Each row was made from one small tree. The marks that hang from a mark follow it in brackets, in the order of their numbers. Every link used is in the known rows. Write each row's tree.
Known rows:
z_767[z_337[z_786]]: [ -7.6  23.7  -4.3  -8.3   8.8  18.2  40.2  42.6  42.1  -9.2 -29.8  39.2
 -20.1 -22.2 -13.0  15.9   0.2  26.8 -14.2 -17.6  -5.0   0.9  21.6]
z_245[z_297[z_4 z_154 z_337] z_786]: [ 24.5  17.9   0.7  20.9 -14.2  10.5  25.6  -0.2   7.4   6.5  -1.5   5.8
 -40.5  19.0 -37.6 -16.7  -0.8  40.8 -10.4   0.8  14.8  -1.5  59.2]
z_4[z_786[z_245 z_337]]: [-27.3  24.2 -16.4  11.4 -18.7  28.8  71.3  63.9  27.2 -10.1 -39.7  28.0
  32.6   8.2  -8.5   2.0   0.8  22.6  17.3 -12.5 -30.1  28.1   5.7]
z_4[z_468 z_786[z_245]]: [ -8.8  38.0  -2.2  19.9 -10.1  33.8  51.6  68.5  14.7 -23.6 -42.9  33.6
  15.3  -9.7  -7.2   4.7  11.5  13.9  -7.2  -8.3 -29.6  43.2   9.3]
z_4[z_786[z_154]]: [ -8.4  25.7  -2.7  -5.5 -11.5  24.9  48.8  66.7  24.3 -22.0 -14.1  22.2
  21.4   6.3 -17.3  12.0 -10.5  18.4   8.6 -15.1  -9.6  28.1   5.4]
z_767[z_337[z_297[z_245]]]: [-10.3  14.3 -24.1  16.5  24.8  21.0  31.8  13.4  22.8  -0.2 -26.9  22.0
 -14.6   0.6 -29.6  -9.7  10.4  35.4 -18.4  -7.5   7.0 -12.6  36.6]
z_154[z_786]: [-25.6  48.1  10.1  -5.8  10.7  40.2  26.9  43.1  14.5 -19.7 -25.0  10.7
   2.0 -13.6 -16.6   8.1   1.3  39.9  12.1 -23.5 -16.4  19.3   8.0]
z_786[z_154 z_337[z_297[z_4 z_245]]]: [  2.3   7.4 -41.3  21.5   6.0  13.4  51.9  21.3  25.9  14.5 -23.5  -7.7
  -3.8  26.7 -29.9  -7.6   2.4  26.6  20.4  -2.7  11.2 -14.6  31.3]
z_4[z_468 z_786[z_154 z_245 z_337]]: [-15.3   8.6 -25.7  19.3 -24.5  20.9  81.1  83.3  35.1 -23.6 -46.6  25.6
  41.6   2.7   4.0  11.0  -7.5   6.9  11.9 -13.5 -29.2  36.5  16.0]
z_245[z_786]: [-13.5  38.9   5.5 -10.5   3.8  27.7  39.7  47.3  12.8   2.1  -2.7  24.7
   4.7 -10.9 -14.8  17.6  -6.6  31.0  -3.6  -6.8  -7.5  22.0  10.2]
z_297[z_4 z_154]: [ 22.8  32.6  -6.2  14.9   5.5  15.3  17.3  17.7  25.1  -5.9   1.7   8.6
 -30.2  17.8 -46.4 -10.9   7.0  27.6  -8.2  -6.5  13.0 -10.9  12.3]
z_767[z_337]: [-11.9  12.5 -12.9  -1.1  10.2  14.1  24.9  45.7  38.1 -15.5 -18.6  35.8
  -8.3  -7.4 -19.0   6.8  -5.2  28.4 -16.7 -15.1  -1.8  -9.2  18.4]
z_297[z_4[z_468] z_154 z_245 z_337[z_786]]: [ 39.7  23.1  -4.9  59.7  -0.1   7.6  33.5   0.3  24.3   5.5 -54.4   4.6
 -69.3   8.4 -44.4 -25.8  15.1  24.5 -24.8  -6.9  18.0  -5.4  51.0]
z_767[z_337[z_297 z_786[z_154 z_245]]]: [  2.0   9.3 -25.0 -12.3  11.0  16.7  82.9  43.7  45.7 -19.2 -18.5  31.1
  14.1 -15.0  -8.7  22.8 -18.7  23.1 -11.4 -11.9  -9.8  13.5  37.4]
z_786[z_154 z_245[z_297[z_4]] z_337]: [ -1.3   0.8 -39.8   6.1 -11.2   3.7  62.3  60.9  32.1 -17.5  -9.9   1.2
  19.9  17.7  -6.2   1.5  -8.5  32.5  19.2 -12.3 -21.8  -1.7  40.9]
z_4[z_468 z_786]: [-10.2  44.7   5.8  12.3  -7.8  37.9  33.0  57.7  10.7 -15.6 -41.1  31.7
  -6.2  -8.5  -8.8   6.2  18.0   9.9  -1.9  -8.2 -15.1  36.2   6.8]
z_468[z_4[z_786[z_245 z_337]]]: [-19.0  32.6  -4.6   2.0 -17.1  10.5  74.2  67.0  32.3   7.3 -34.5  36.1
  43.4   8.2   4.1  -9.1  -7.9  30.5  11.1   4.3 -25.6  25.2   9.6]
z_297[z_4[z_468] z_245 z_337[z_786[z_154]]]: [ 26.9   8.2 -10.6  45.5  -1.7  -0.8  44.0  37.7  29.6   1.0 -56.6  -0.3
 -42.9   2.7 -25.7  -4.6  -4.3  19.1 -13.0 -10.6  11.2   1.8  45.9]
z_245[z_297[z_4[z_468] z_154 z_337[z_786]]]: [ 42.7  30.8  -1.9  29.6 -10.4  16.0  34.5   3.5  16.6 -10.3 -38.8   8.8
 -74.7  -2.4 -25.6 -13.6  21.0  22.2 -11.0  -6.4   3.0  -3.5  59.0]
z_337[z_297[z_4[z_468] z_154 z_245] z_786]: [ 36.3  46.9 -11.9  36.6  15.0  28.3  36.7 -13.8  12.7  11.6 -33.4   1.3
 -59.5   1.5 -37.0 -16.7  34.0  19.8 -13.7  -1.5  14.9   3.0  45.9]
z_337[z_786[z_154]]: [  4.0  30.4  -6.5 -20.8   7.1  22.9  63.2  60.9  33.1 -14.2 -12.5  15.8
  -0.2 -15.6 -11.3  26.8 -11.4  24.2   5.4 -22.4 -13.3  13.3   9.6]
z_297[z_4 z_245[z_786[z_337]]]: [-17.1  17.8 -14.9  25.9  -4.8  10.8  34.3  28.3  20.9  31.7 -26.6   2.7
  -4.5  19.4 -24.9  -6.6   0.8  36.0   5.4  -4.1   8.6   0.3  31.5]

Which tree is each row?
[ 34.2  38.5 -11.1  16.1  -4.7  19.7  48.2  26.6  18.8 -20.3 -21.7  11.1
 -35.2  -9.6 -15.0  -8.4  26.9  25.6 -15.5  -8.8 -17.0  14.3  54.8] => z_337[z_786[z_245[z_297[z_4[z_468] z_154]]]]
[-13.7  42.9 -11.8  -0.3  -8.0  23.8  82.7  43.1  23.4  14.4 -32.1  34.1
  37.9   9.8   2.5  -7.6  -0.5  28.0  19.3  11.8 -22.3  24.4  13.6] => z_468[z_4[z_786[z_245 z_337[z_297]]]]
[  2.8  38.7 -13.7   7.1 -12.6  19.4  85.8  18.7  26.6  10.6 -20.7  29.9
  32.0  17.5 -14.5 -23.1   1.1  29.5   9.8  12.6 -11.4  20.8  24.8] => z_468[z_4[z_786[z_245 z_337[z_297[z_154]]]]]
[ 12.2  13.7 -14.6  23.8 -14.1  19.3  26.6  28.1  30.6 -13.3 -38.6  30.2
 -10.0  12.5 -12.0  -0.4   7.9  -3.1  -6.3   4.8  17.4  15.3  40.1] => z_767[z_337[z_297[z_4[z_468 z_786[z_154]]]]]
[  7.2   9.7 -43.7  37.3   5.2  15.5  48.4  25.7  21.8  10.9 -42.3  -4.2
 -11.7  17.7 -20.2  -6.4  10.9  14.4  11.0  -0.3   9.6  -9.3  38.6] => z_786[z_154 z_337[z_297[z_4[z_468] z_245]]]
[ 20.4  37.0  -2.4  41.4 -20.3  20.7  34.5  36.2  19.9 -19.0 -30.3  23.3
  -7.7  17.9 -30.6 -19.2  17.1   9.8 -12.1  -0.5  -5.3  27.4  25.8] => z_297[z_4[z_468 z_786[z_245]] z_154]
[ -1.1  35.1 -28.5   8.5   4.8  31.5  38.6  14.9  23.5  14.7 -24.5  11.9
 -17.8  15.9 -21.1   3.3  13.1  21.1  25.4   2.7   2.5 -13.1   9.2] => z_786[z_337[z_297[z_4]]]
[ 13.4  20.6  -8.5  19.2  -1.9  13.5  20.2  23.7  10.6  -8.2 -21.2   7.2
 -43.9  12.8 -26.2 -11.7   6.7  36.4   3.1  -5.3  -0.2 -12.4  38.9] => z_245[z_297[z_4 z_337]]
[  9.8   8.3 -14.0   6.8  -1.0   6.5  89.3  60.7  40.5 -20.7 -31.5  19.0
   5.8  -9.3 -16.4  19.2 -34.5  31.8  -2.2 -18.7 -21.3  18.0  22.6] => z_297[z_337[z_786[z_154 z_245]]]
[ -9.5  19.2  -9.5  -1.6   7.5  12.7  59.6  53.9  44.4 -17.0 -30.8  40.1
   2.6 -21.6  -9.0  15.0  -9.2  31.0 -21.0 -18.7 -20.0  10.2  26.0] => z_767[z_337[z_786[z_245]]]
[ 36.4  14.3 -18.3  47.2  -9.0   7.7  37.5  18.8  14.0 -22.9 -28.5   9.9
 -41.2  12.2 -30.2 -25.3  11.8  28.8 -20.3  -2.7  -7.5  -1.0  57.2] => z_786[z_245[z_297[z_4[z_468] z_154 z_337]]]
[ 12.3  17.6 -11.1  42.3  -4.8  15.6  17.6 -18.5  22.3   6.6 -25.7  15.6
 -31.0  33.6 -55.3 -41.3  23.3  27.2 -18.4   2.9  32.0  -6.3  56.2] => z_767[z_337[z_297[z_4[z_786] z_154 z_245]]]
[-19.5  17.2 -33.9  -4.0  -2.3  24.9  68.2  58.6  19.9 -15.5 -20.4  15.8
  15.7  -4.0  -0.8   3.2   5.7  41.1  14.6 -16.2 -38.1   6.0  28.9] => z_786[z_245[z_297] z_337]
[ 10.3  39.6  -6.7  -5.5   1.6  20.7  50.4  44.8  19.4 -10.0 -13.4   9.9
 -19.1  -8.3  -7.9   2.8  14.3  37.2   2.8 -11.0 -25.1  10.5  39.0] => z_337[z_786[z_245[z_297[z_4]]]]
[-21.6  26.9 -17.4  23.3 -21.0  30.9  67.7  67.7  24.9 -14.9 -56.8  32.8
  23.0  -1.6   2.8   4.6  10.8  11.7   9.2  -8.8 -32.8  36.1   9.4] => z_4[z_468 z_786[z_245 z_337]]
[ 19.8  20.4  -4.6  32.2   7.0  13.9  55.7   6.6  25.8   2.8 -37.8   9.6
 -46.9   2.5 -46.9 -18.4   0.9  40.2 -17.4 -16.4   7.2  -3.6  38.9] => z_297[z_154 z_245 z_337[z_786]]
[ 23.9  19.6 -14.9  26.3  13.8  12.4  29.6 -24.5  36.7  13.6 -23.2  12.5
 -50.5  12.8 -46.9 -22.7  16.7  31.9 -22.8  -4.0  28.4 -19.5  57.6] => z_767[z_337[z_297[z_4 z_154 z_245] z_786]]
[-20.9  31.3 -10.4  17.9 -19.0  36.9  47.1  58.0  18.8  -6.3 -57.7  30.4
   1.4  -2.1  -1.0   6.9  19.5   6.9  13.8  -9.7 -19.4  24.7   7.2] => z_4[z_468 z_786[z_337]]
[-19.9  47.6 -12.8  11.0   3.0  41.2  31.1   6.0  18.6   6.8 -39.5   0.0
  -8.4  10.7 -18.4  -0.6   9.6  30.5  38.7  -6.2  -1.6   0.3  19.6] => z_154[z_786[z_337[z_297[z_4]]]]
[-18.8  37.0   2.1  -7.4 -15.5  16.7  55.5  55.8  28.0  13.1 -32.2  33.7
  21.9   8.4   2.3  -7.5  -1.3  26.1  16.5   1.9 -11.5  14.1   5.3] => z_468[z_4[z_786[z_337]]]
[  7.0  21.8 -15.6  10.5  11.8  20.2  13.9   8.3  29.5   0.2 -15.8  27.2
 -27.8   7.9 -27.5  -0.9   6.3  23.2  -9.6   2.9  15.4 -16.6  28.3] => z_767[z_337[z_297[z_4]]]
[ 12.3  33.6 -21.4  16.8  22.8  32.0  44.2  -3.2   7.4   1.7  -5.0   4.0
 -24.1   8.5 -45.9 -20.2  17.7  36.7  -9.4  -7.9   6.9  -4.6  28.1] => z_337[z_297[z_154 z_245]]
[-13.6  25.5 -14.1  -4.0 -12.9  21.3  34.1  30.9  13.9  15.1 -10.2   7.9
  -7.2   7.4  -4.1   2.5   7.6  33.4  16.3  -0.3  -4.3   4.3  41.0] => z_245[z_297[z_4] z_786[z_337]]
[  1.3  33.5   9.5 -15.7  -8.7   6.8  55.9  72.2  26.5  -5.4  -7.6  27.2
  31.7   7.6  -4.5   1.6 -18.7  25.0   3.1  -0.2  -4.0  24.6  13.6] => z_468[z_4[z_786[z_154]]]
[  8.7  28.3 -13.7  10.8 -11.2  22.7  57.5  40.6  22.1 -13.0 -12.0  13.2
  22.0  22.5 -23.4   2.0  -5.1  15.6  14.0   4.9  -3.8  28.7  21.2] => z_337[z_297[z_4[z_786[z_154 z_245]]]]
[-12.7  23.1 -11.4  25.8  17.5  29.1  26.4 -14.5  21.1 -11.4 -27.9   8.0
 -14.7   3.2 -41.9 -28.9  10.3  45.1 -13.2 -17.9  15.3  -2.2  56.6] => z_767[z_337[z_297[z_154[z_786] z_245]]]
[ -9.3  28.0 -22.7  27.5  -5.2  34.9  59.7  -1.3  13.5  11.7 -33.1  11.0
  -6.8  22.9 -38.3 -27.6  23.1  27.7  14.2  -6.6   3.4   9.7  30.9] => z_4[z_786[z_337[z_297[z_154 z_245]]]]
[-11.4  15.1 -14.4  -3.3 -19.9   2.2  88.3  82.4  40.3  -3.5 -24.2  29.4
  61.0  17.0   5.8  -0.3 -26.7  26.3  13.4  -1.3 -22.3  27.2  17.3] => z_468[z_4[z_786[z_154 z_245 z_337]]]
[  9.2  15.2  -0.5  55.1  -4.8   7.3  21.2  22.4   9.0  19.4 -46.1   7.1
 -35.8  10.4 -28.8 -12.5   1.3  26.7 -21.5   4.3  13.7   7.7  46.4] => z_297[z_4[z_468] z_245[z_786] z_337]
